Each row comes from the steps of one walk. Every step used is in the known rows, and no mark comes twice. Write the walk behind each row, first mark first.
(in the rows, 128 means zero)
Known rows:
rula-nuvor-moga-kugo: 140,131,160,98,138,115,99,131,123,136,144,114,126,125,124,125,119,107,103,129,126,128,68
moga-kugo-bozek: 122,128,157,133,117,136,111,121,127,138,115,138,125,139,134,132,129,136,129,126,119,173,102
gumi-rula-gomif: 122,153,116,118,121,131,146,117,134,131,100,117,129,137,113,121,133,130,139,126,144,121,137
nuvor-moga-reserar-rula-gumi: 130,95,88,133,138,124,91,140,117,118,123,146,124,93,125,114,117,131,109,123,121,99,163
kugo-moga-nuvor-rula-gomif: 128,105,139,101,145,112,130,116,127,124,164,108,140,150,114,127,139,122,139,135,129,137,141
nuvor-rula-gomif-moga-kugo-bozek: 127,155,180,134,130,143,112,131,130,127,150,133,148,154,144,137,148,137,112,130,121,167,135
moga-kugo: 124,130,147,123,122,130,111,125,120,138,113,131,123,138,125,134,125,121,131,122,125,138,92
gomif-moga-nuvor-rula-gumi: 139,135,187,134,133,126,106,128,129,120,175,141,136,140,143,141,128,112,128,131,124,109,155
rula-reserar-moga-nuvor: 128,103,99,147,123,111,168,135,139,131,120,118,117,133,133,127,127,134,137,135,126,136,130
nuvor-rula: 126,144,145,127,123,139,118,110,124,134,152,127,135,136,140,132,131,127,165,127,133,136,152
reserar-rula-gomif: 122,140,67,133,126,145,151,119,127,128,124,123,140,112,110,124,134,129,127,119,136,112,140
kugo-moga-reserar-rula-gomif: 117,98,67,122,145,124,134,141,121,123,112,132,126,110,103,120,131,144,115,127,129,126,140
kugo-bozek: 118,137,134,137,111,139,127,115,131,136,125,136,125,126,133,130,131,137,152,128,126,158,141
nuvor-rula-gomif-moga: 127,168,146,131,131,140,124,127,128,126,156,123,145,138,138,138,147,124,136,129,136,118,158
nuvor-rula-gumi: 132,134,145,137,125,147,104,131,116,124,149,132,132,126,139,133,127,122,142,126,126,120,174
gomif-rula: 111,126,115,123,123,142,133,107,122,126,103,120,120,121,124,136,129,123,151,122,125,106,102
nuvor-rula-reserar-moga-kugo-bozek: 132,108,131,158,120,136,139,142,131,130,129,122,129,145,161,125,133,154,134,138,113,193,154
reserar-rula-nuvor-moga-kugo-bozek: 143,119,132,116,131,131,115,122,133,131,156,128,137,114,128,115,117,125,94,130,117,157,86
gumi-rula-gomif-moga: 129,166,141,124,120,131,140,127,136,127,109,126,132,138,123,128,135,124,138,130,142,107,141
gumi-rula-gomif-moga-reserar: 119,157,144,125,132,117,135,139,136,126,92,143,123,137,120,127,134,145,117,126,141,117,133
rula-nuvor-moga-kugo-bozek: 138,127,167,105,132,120,99,126,130,136,148,123,130,128,133,122,123,122,100,132,119,163,79
reserar-moga-kugo: 136,116,121,138,120,127,116,138,119,131,95,116,129,130,144,133,126,129,139,127,128,149,104
reserar-moga-nuvor-rula-gumi: 142,106,133,140,129,124,118,131,125,116,148,119,139,134,150,132,127,125,138,129,127,131,163
rula-reserar-moga: 128,116,81,157,117,132,156,147,129,132,103,119,116,118,140,126,129,137,146,135,128,133,152
kugo-moga-reserar-rula: 124,90,91,125,136,121,123,134,120,127,117,144,120,108,115,121,118,142,141,130,125,133,137
rula-gomif-moga-kugo: 127,155,149,126,131,133,114,142,124,131,116,128,133,140,125,139,140,119,104,124,128,121,98
rula-gomif: 115,149,102,125,126,136,136,125,125,132,114,118,132,126,115,130,140,125,128,122,138,117,133

Write each row's walk:
125,129,163,118,129,118,130,101,134,133,168,126,134,152,132,132,130,124,153,127,132,141,129	moga-nuvor-rula
138,140,139,102,133,119,113,125,128,134,154,113,128,111,124,123,122,108,125,131,133,112,104	rula-nuvor-moga
118,112,129,114,137,106,95,127,122,131,116,134,117,118,127,119,127,132,138,126,130,125,134	nuvor-moga-reserar
127,154,88,141,125,145,144,130,130,125,134,130,142,113,122,131,137,123,121,124,135,100,141	reserar-rula-gomif-moga
141,86,160,114,139,116,101,127,118,119,168,125,130,139,127,131,123,114,141,137,118,124,161	kugo-moga-nuvor-rula-gumi
134,104,112,140,117,104,179,127,149,128,105,117,113,144,130,117,119,139,146,138,132,139,137	gumi-rula-reserar-moga-nuvor
131,120,163,128,132,124,115,119,125,123,165,133,132,141,132,134,126,118,130,125,125,121,150	moga-nuvor-rula-gumi
135,107,125,154,109,127,155,141,140,131,82,125,114,145,143,116,122,155,134,139,119,183,136	gumi-rula-reserar-moga-kugo-bozek
119,146,127,111,131,142,149,116,127,128,120,118,120,114,118,138,123,120,120,122,128,103,65	gomif-rula-nuvor
133,123,88,146,120,152,122,131,120,124,128,140,129,100,125,127,118,119,125,121,126,101,156	reserar-rula-gumi
125,133,120,134,115,127,163,125,138,137,104,127,106,136,119,117,120,133,151,135,131,127,147	gumi-rula-reserar
121,115,88,146,132,138,117,143,120,121,110,158,121,98,122,126,118,142,106,117,126,112,150	moga-reserar-rula-gumi
122,148,145,122,133,116,138,124,138,128,142,127,135,143,119,139,140,117,116,126,135,109,111	rula-gomif-moga-nuvor
132,111,115,132,121,109,140,121,134,127,119,117,131,133,136,131,127,128,150,128,133,135,117	reserar-moga-nuvor
130,80,88,133,141,129,105,152,111,118,115,149,117,98,116,124,114,136,115,129,119,114,159	kugo-moga-reserar-rula-gumi
136,161,149,109,121,127,153,119,138,137,126,124,121,130,119,125,114,124,132,129,142,127,96	gumi-rula-nuvor
128,141,120,144,124,147,131,133,133,126,129,140,145,127,130,131,137,136,96,124,121,149,117	reserar-rula-gomif-moga-kugo-bozek
134,111,122,150,126,131,141,145,124,130,127,117,126,143,152,128,130,138,137,135,120,162,142	nuvor-rula-reserar-moga-kugo
133,145,187,125,129,118,127,109,136,129,177,136,137,151,142,140,132,118,151,131,129,129,131	gomif-moga-nuvor-rula
111,154,129,131,137,123,125,146,127,127,107,144,126,125,123,137,141,141,107,122,136,115,128	rula-gomif-moga-reserar
131,119,148,91,143,124,110,118,121,126,125,106,123,123,123,127,121,107,102,125,117,109,41	gomif-rula-nuvor-moga-kugo
106,117,97,136,126,141,163,120,128,128,100,122,106,122,120,131,128,129,138,127,116,106,115	gomif-rula-reserar
125,104,91,123,136,116,108,121,125,126,126,140,126,104,126,112,121,135,132,124,127,118,140	nuvor-moga-reserar-rula
132,156,162,119,125,128,125,134,132,129,100,124,130,152,122,130,133,123,115,128,133,124,105	gumi-rula-gomif-moga-kugo
128,129,113,153,133,137,111,153,121,118,121,163,123,99,132,134,119,136,106,121,123,97,152	gomif-moga-reserar-rula-gumi
128,152,159,113,127,110,152,116,147,126,126,125,131,153,115,128,134,121,124,130,139,110,120	gumi-rula-gomif-moga-nuvor
144,131,99,111,132,127,127,120,130,129,162,119,136,98,122,116,117,111,118,129,132,108,111	reserar-rula-nuvor-moga
